Each row was made from one walk, in order. Every step used is in the known rows, and no mark comes twice. Write each row's walk.
Known rows
puvu > seru > gesa > manuv > bataf > bonar: [-0.48  1.30 -0.16  2.56  3.47 -0.60 -0.60 -0.13  0.25 -1.38 -0.52 -1.90
  0.06  2.41 -2.69  2.36  2.66 -7.68 -0.28]
gesa > seru > bataf > bonar > relo: [ 1.50 -0.22 -0.65  1.27  1.98 -2.15  0.40  0.56 -0.95  0.26  0.30 -2.71
 -0.26 -0.04 -1.20  3.07  1.14 -4.94 -0.82]
bonar > relo: [ 1.26  0.26  0.28 -0.59  1.09 -0.58 -0.45  0.85  0.45 -0.26  0.44 -1.00
 -0.97 -0.13 -1.18  0.57  0.71 -1.32 -0.49]
manuv > bataf > bonar > puvu: [-0.09  0.83 -1.37  0.46  2.38 -1.56 -0.40  1.17  0.52  0.14  0.00 -0.79
  0.93  2.72 -0.65  2.29  2.74 -3.94 -0.41]
bataf > manuv > gesa: [ 0.12  0.13 -0.06  0.39  1.40  1.85  0.28 -0.36  1.95 -0.14 -0.12 -1.70
 -0.88  2.01 -0.89  0.72  1.90  0.29 -0.11]
gesa > seru > bataf > manuv > puvu > bonar > relo: [ 2.71  1.69 -1.20  1.34  1.75  0.25  1.41  0.19 -1.76  0.60 -1.16 -2.99
  0.58  0.07 -2.02  3.78  1.03 -4.35 -0.35]
seru > bataf > bonar > puvu: [ 0.74 -0.29 -1.33  0.41  2.65 -1.36  0.22  2.22  0.38  0.86  0.35 -0.98
 -0.21  1.19 -0.27  2.01  2.07 -4.26 -0.42]
gesa > bonar > relo: [ 1.74  0.01  0.39 -0.93  0.73 -0.04 -0.70  1.37 -0.24  0.70  0.09 -1.29
 -0.09 -0.22 -1.56  2.13 -0.79 -3.08 -0.29]
manuv > puvu > seru > gesa: [ 0.52  1.59  0.03  1.88  2.00  1.59 -0.63  0.40  1.33  0.49 -0.68  0.05
 -0.29  2.15 -1.83  2.21  0.86 -5.49 -0.62]
seru > bataf > bonar > puvu > manuv > gesa: [ 0.39  0.37 -1.45  0.28  3.07  0.16  0.29  1.93  1.86  0.98  0.29 -1.92
 -1.56  2.93 -0.95  1.77  1.50 -1.84 -0.21]
bataf > manuv: [ 0.91  0.26 -0.06  0.44  1.79  1.12  0.32 -0.50  0.23 -0.69 -0.43 -1.72
 -0.32  0.35 -0.82  0.44  1.98 -1.34  0.09]
bonar > puvu > seru: [ 0.32  1.15 -0.68  0.80  1.30  0.25 -1.10  1.37  0.85  0.61 -0.25  0.83
  0.77  0.72 -1.79  1.09  0.08 -4.41 -0.48]
seru > gesa > manuv > bataf: [-0.22  1.49  0.30  1.19  2.43  0.15 -0.32  0.02 -0.73 -1.70  0.20 -1.23
 -0.41  1.01 -1.15  1.13  1.81 -4.04  0.09]
manuv > gesa > seru > bataf: [-0.02 -0.15 -0.06  2.23  0.95  0.05 -0.06  0.35  0.01  0.33  0.06 -1.10
 -0.60  0.63 -0.51  2.80  0.03 -2.18 -0.23]
puvu > seru > bataf: [ 1.00 -0.06  0.09  2.23  2.11 -0.65 -0.59  0.30 -0.60 -0.62 -0.67 -0.45
 -0.91 -0.39 -1.39  1.78  1.09 -5.45  0.27]
gesa > manuv > bataf: [ 0.17  1.06  0.17  1.59  2.64 -0.51 -0.63 -0.14 -1.62 -2.20 -0.28 -1.19
 -0.27  0.17 -0.65  1.10  1.15 -1.13  0.37]
manuv > puvu > seru > bataf > bonar > relo: [ 2.33  0.61 -1.10  1.71  3.46 -1.38  0.20  0.71 -0.09  0.29 -0.43 -2.02
 -0.96  1.65 -1.48  3.41  1.81 -5.04 -0.71]
seru > bataf > bonar > relo: [ 1.67 -0.73 -0.46  0.14  2.62 -2.15  0.38  1.15  0.10 -0.14  0.51 -2.45
 -1.53  0.46 -0.99  1.89  2.42 -3.90 -0.48]
manuv > gesa > seru > bataf > bonar > relo: [ 0.75 -0.34 -0.70  1.20  1.57 -1.39  0.41  0.78  0.81  0.76  0.62 -2.69
 -0.84  1.58 -1.26  3.46  1.06 -3.30 -0.99]

Write each row's walk
[ 1.01  2.12 -0.92 -0.27  1.95  0.52 -0.75  0.99 -1.38  0.50 -0.71 -1.09
  0.84  1.48 -1.23  2.42 -0.34 -3.95  0.56]  gesa > bonar > puvu > manuv > bataf
[ 0.72  1.48 -0.75 -0.38  1.90  1.04 -0.54  1.39  0.51  0.30 -0.09 -0.51
 -0.50  0.68 -1.12  0.08 -0.12 -0.96 -0.02]  bonar > puvu > manuv
[ 0.25  1.43  0.29  1.48  2.35  1.82 -0.26  2.30  0.95  0.32 -0.84 -0.78
 -0.34  1.27 -2.55  2.12  0.37 -3.04 -0.35]  seru > gesa > manuv > puvu > bonar
[ 1.64  1.28 -0.40  3.08  3.79  0.44 -0.22  0.46 -1.91 -1.12 -0.85 -0.90
 -0.80 -0.22 -0.87  2.32 -0.13 -2.72  0.11]  gesa > manuv > puvu > seru > bataf
[-0.25  0.68 -1.12 -0.11  2.40  1.03 -0.39  1.91  3.22  1.16  0.17 -1.48
 -0.99  3.57 -1.51  1.20  0.95 -0.27 -0.60]  bataf > bonar > puvu > manuv > gesa
[ 2.22  1.49 -0.70 -0.20  1.77  1.04  0.74  0.80  0.58  0.42 -1.11 -2.21
  0.03  1.29 -2.35  2.10  1.68 -1.62 -0.36]  bataf > manuv > puvu > bonar > relo
[ 1.53  1.65 -0.61  1.94  2.64  1.92  0.09 -1.01  0.10 -0.36 -1.37 -1.29
  0.25  1.49 -1.34  1.87  1.38 -2.51 -0.20]  bataf > manuv > puvu > seru
[ 0.31  0.42  0.68  1.06  0.98  1.40 -1.18  0.94  0.89  1.08 -0.71 -0.34
  0.46  1.03 -2.87  2.83 -0.22 -8.59 -0.19]  puvu > seru > gesa > bonar
[ 2.53  2.35 -0.61 -0.08  1.89  2.41  0.51 -0.19  0.24  1.21 -0.61 -2.29
  0.77  2.04 -2.66  3.35  0.47 -7.25 -0.65]  bataf > manuv > puvu > seru > gesa > bonar > relo
[ 0.48  0.86 -1.07 -0.06  2.86  0.29 -0.38  1.76  1.48  0.71 -0.18 -1.51
 -0.42  1.96 -1.42  0.80  1.03 -2.00 -0.38]  bataf > bonar > puvu > manuv
[ 1.58  0.40 -0.45  1.87  2.55  0.31  0.46 -0.99 -1.04 -0.91 -0.90 -1.90
 -0.54 -0.12 -1.45  1.55  2.33 -5.55  0.44]  puvu > seru > bataf > manuv
[ 1.89  1.78 -0.07  0.23  1.46  1.43 -0.54  1.04  0.50  1.56 -0.39 -0.89
  0.34  1.78 -2.61  3.62 -0.73 -7.23 -0.81]  manuv > puvu > seru > gesa > bonar > relo
[ 0.86  1.17 -1.63  0.82  1.94  1.14  0.61  0.34  0.88  0.60 -0.07 -0.99
 -0.08  1.90 -1.25  1.77  1.77 -4.23 -0.13]  bonar > puvu > seru > bataf > manuv > gesa
[ 2.88  1.12 -1.06  0.26  2.38  0.23  1.38  0.86 -0.81  0.24 -0.92 -2.72
 -0.62  0.61 -1.79  2.64  2.24 -3.24  0.00]  seru > bataf > manuv > puvu > bonar > relo
[ 1.34  0.72  0.27 -1.04  1.09  1.48 -0.63  1.15  1.28  0.90  0.04 -2.28
 -1.45  1.50 -2.17  1.88 -1.33 -0.66 -0.06]  puvu > manuv > gesa > bonar > relo
[ 0.68  0.99  0.18  1.83  2.50  1.11 -0.56  2.09  0.00 -0.22 -1.35 -0.76
 -0.16  0.42 -1.98  2.10 -0.26 -0.11 -0.09]  gesa > manuv > puvu > bonar
[ 1.61 -0.03 -0.43  0.77  2.37  0.30  0.95 -0.47 -1.04 -0.82 -0.26 -2.21
 -0.89 -0.26 -0.24  1.03  2.58 -2.87  0.47]  seru > bataf > manuv
[ 1.23  0.99 -0.41  1.15  2.02  1.73  0.44  0.74  0.65  0.39 -1.75 -1.62
  0.26  1.50 -1.92  2.23  1.83 -1.56  0.04]  bataf > manuv > puvu > bonar
